Every row comes from one small tree of marks. Brackets hold a mark, then the marks that hang from it, in alphabetical order. Every link used is in the known rows. Which tree was each row made from?
Known rows:
(detin sovit): [ 0.06  2.52  1.98  1.29 -2.81 -2.30  1.04  0.95  0.75 -3.46  2.66 -0.32
 -5.59 -3.66  2.57  0.02  1.34]
(gavov (dafi (kabi leme zugu) vusali) koro): [-2.53  6.54  1.60  3.93  0.42 -0.93  4.04  1.52 -0.47 -1.51  2.61 -0.14
 -4.27 -3.78  1.58  0.70 -1.49]
(vusali (dafi (kabi leme zugu))): [ 0.72  4.76  0.66  2.47 -0.78 -1.37  2.49  0.59 -1.67  0.73  1.91 -0.13
 -2.43 -2.45  0.54  2.06 -1.30]
(zugu (kabi (leme (gavov dafi (koro sovit))))): [-4.60  2.04  1.40  0.70 -0.61 -2.72  0.60 -0.28  2.17  1.34  1.09 -2.59
 -0.32 -3.08 -0.35  0.93 -1.86]
(koro sovit): [-2.20  3.55  1.61 -0.41 -4.00 -2.25  1.40 -0.32  0.51 -2.51  1.33  0.28
 -4.65 -2.04  1.42  0.34 -0.66]
(dafi vusali): [-0.22  5.38  0.01  0.87 -3.96 -2.12  1.76  1.36  0.31 -3.04  2.57  1.19
 -5.75 -2.71  1.48  1.34  0.55]
(gavov koro): [-0.59  2.92  0.92 -0.92 -2.01 -3.21  0.24  1.14  1.38 -2.15  2.75 -0.51
 -4.81 -4.06  1.47 -1.45 -1.15]
(detin (gavov (dafi kabi vusali) koro) sovit): [-4.71  4.37  2.70  2.72 -0.44 -1.16  2.26  2.77  0.21 -6.23  1.11 -0.35
 -6.14 -6.90  4.94  1.25  4.37]
(kabi (leme (gavov koro)) zugu): [-1.25  2.57 -0.45  3.18  0.84 -2.69  0.56  1.50  0.87  1.11  4.83 -2.43
 -2.47 -1.01 -0.53 -1.02 -3.75]
(kabi (leme gavov) zugu): [ 0.34  2.93 -0.52  4.00 -1.11 -2.30  1.23  1.25  0.20  1.60  4.37 -1.33
 -2.51  0.10 -0.82  0.29 -3.50]
(dafi kabi vusali): [-0.53  6.13 -0.47  1.34 -3.82 -2.39  2.92  1.06 -0.28 -3.28  1.63  3.00
 -5.66 -3.79  1.07  1.42  2.07]
(dafi kabi): [ 0.81  4.19  0.43  0.35 -4.15 -3.29  2.15  0.50  0.29 -2.20  1.22  2.29
 -4.86 -4.24  0.82  0.21  0.78]
(zugu (kabi (leme (gavov (dafi vusali) koro)))): [-2.66  3.55 -0.28  1.86 -0.36 -2.51  0.94  1.25  1.74  0.80  2.23 -1.57
 -1.41 -3.47 -0.30  2.06 -0.63]
(leme (gavov (koro sovit)) (kabi zugu)): [-5.64  1.05 -0.66  0.39  1.12 -3.14 -0.31  0.81  2.24  0.26  3.01 -3.19
 -2.41  1.59  0.92 -1.09 -2.02]
(kabi leme): [ 1.56  3.79  1.80  2.76 -3.83 -2.57  1.55  0.31 -0.37 -1.16  2.76  0.81
 -3.73 -2.81  0.54  0.74 -2.09]
(dafi (kabi (leme (gavov koro)) zugu) vusali): [-2.89  5.48 -1.53  4.18  0.99 -2.03  2.77  1.70 -0.18 -0.49  4.08  0.24
 -3.08 -1.95 -0.76  0.15 -0.82]
(leme kabi): [ 0.46  2.18  0.68  0.61 -3.62 -3.93  0.30  0.92  1.11 -1.41  2.03  0.10
 -3.95 -1.10  1.46  0.78 -0.67]
(dafi (kabi leme zugu) vusali): [-0.83  7.25  0.33  5.32 -1.94 -0.94  4.28  1.19 -1.89 -1.43  3.22  2.07
 -4.90 -2.25  0.16  1.62 -0.26]
(vusali (dafi kabi)): [ 1.03  3.85  0.03 -1.41 -2.79 -2.82  1.20  0.60 -0.12 -1.23  0.43  0.94
 -3.07 -3.93  1.46  1.77  0.97]

Write each row's tree:
[ 0.35  4.94  2.35  3.98 -1.81 -1.44  3.94  1.02 -0.63 -0.02  1.92  0.02
 -3.69 -3.07  0.89  1.00 -2.58] -> (gavov (dafi (kabi leme zugu)))
[-1.00  4.03 -0.30  3.16 -2.31 -2.14  1.50  1.06  1.14  1.26  1.83 -0.65
 -1.62 -2.51 -0.44  3.61 -0.57] -> (zugu (kabi (leme (gavov (dafi vusali)))))
[ 0.46  2.43 -0.80  2.55 -2.89 -3.41  0.26  0.48  1.01  2.15  2.37  0.00
 -1.33 -2.39 -1.80  1.59 -0.81] -> (zugu (kabi (leme gavov)))
[-5.44  2.51  3.16 -0.22 -1.77 -1.62  0.63  1.54  1.10 -3.62  0.35 -2.22
 -4.47 -4.38  3.96  0.22 -0.45] -> (detin (gavov dafi (koro sovit)))
[-5.23  2.94  1.85  0.27 -2.13 -2.18  0.18  1.34  0.23 -3.97  1.22 -0.95
 -4.87 -3.90  2.99 -0.40  0.46] -> (detin (gavov (koro sovit)))
[-3.44  4.57 -1.35  0.97  1.30 -1.87  2.55  2.28  1.79 -0.59  2.63 -1.48
 -3.94 -2.47  1.23  0.15 -0.50] -> (leme (gavov (dafi (kabi zugu) vusali) koro))
[-2.84  4.03  0.02  3.33  1.29 -1.39  1.77  2.06  1.10  0.11  4.19 -2.98
 -2.84 -1.07  0.81  0.71 -3.50] -> (kabi (leme (gavov (dafi vusali) koro)) zugu)
[-1.23  2.13 -0.52  1.57 -0.85 -3.97 -0.31  0.70  1.47  1.57  2.94 -1.04
 -1.10 -3.54 -1.49  0.18 -1.06] -> (zugu (kabi (leme (gavov koro))))
[-0.75  1.21 -1.49  1.97 -0.72 -3.49 -0.09  1.85  1.78  1.43  3.53 -2.12
 -3.00  1.86  0.23  0.33 -1.97] -> (leme gavov (kabi zugu))
[-1.59  2.16  0.89  2.41  1.16 -2.13  1.22  1.64  1.77  1.37  3.86 -3.68
 -2.04 -1.46  0.58 -0.62 -4.77] -> (kabi (leme (gavov dafi koro)) zugu)
[-4.00  2.84  2.98 -1.85 -1.69 -2.27  1.22  0.12  1.94 -2.70  0.90 -2.05
 -4.04 -3.57  2.71 -0.49 -1.85] -> (gavov dafi (koro sovit))
[-1.24  4.63  2.40  2.95  0.32 -1.78  3.38  1.16 -0.04 -0.40  2.44 -1.05
 -3.51 -4.25  1.43 -0.50 -2.89] -> (gavov (dafi (kabi leme zugu)) koro)
[ 0.16  3.26 -1.18  2.41  0.10 -2.05  1.75  0.95 -0.70  2.17  2.47 -1.21
 -0.67 -0.96 -0.76  2.03 -1.71] -> (vusali (dafi (kabi (leme gavov) zugu)))
[-0.60  3.00 -0.57  1.24 -0.99 -2.35  2.49  1.73  1.61  0.74  2.03 -1.20
 -3.35 -1.73  0.70  0.29 -1.52] -> (leme (gavov (dafi (kabi zugu))))
[-6.35  1.88  0.26 -0.40 -0.01 -2.93  0.30  0.74  2.80 -2.09  1.38 -2.53
 -2.26  0.27  2.16  1.31 -0.87] -> (leme (gavov (dafi vusali) (koro sovit)) kabi)
[-0.71  2.00  0.05  1.72 -1.08 -3.71 -0.06  0.89  1.32 -0.21  3.66 -1.17
 -1.92 -2.36 -0.51 -0.71 -2.96] -> (kabi (leme (gavov koro)))
[-0.12  3.92 -0.87  4.43 -1.15 -2.39  2.74  1.06 -0.31  1.10  3.32  0.30
 -2.39 -1.24 -1.28  0.40 -1.91] -> (dafi (kabi (leme gavov) zugu))
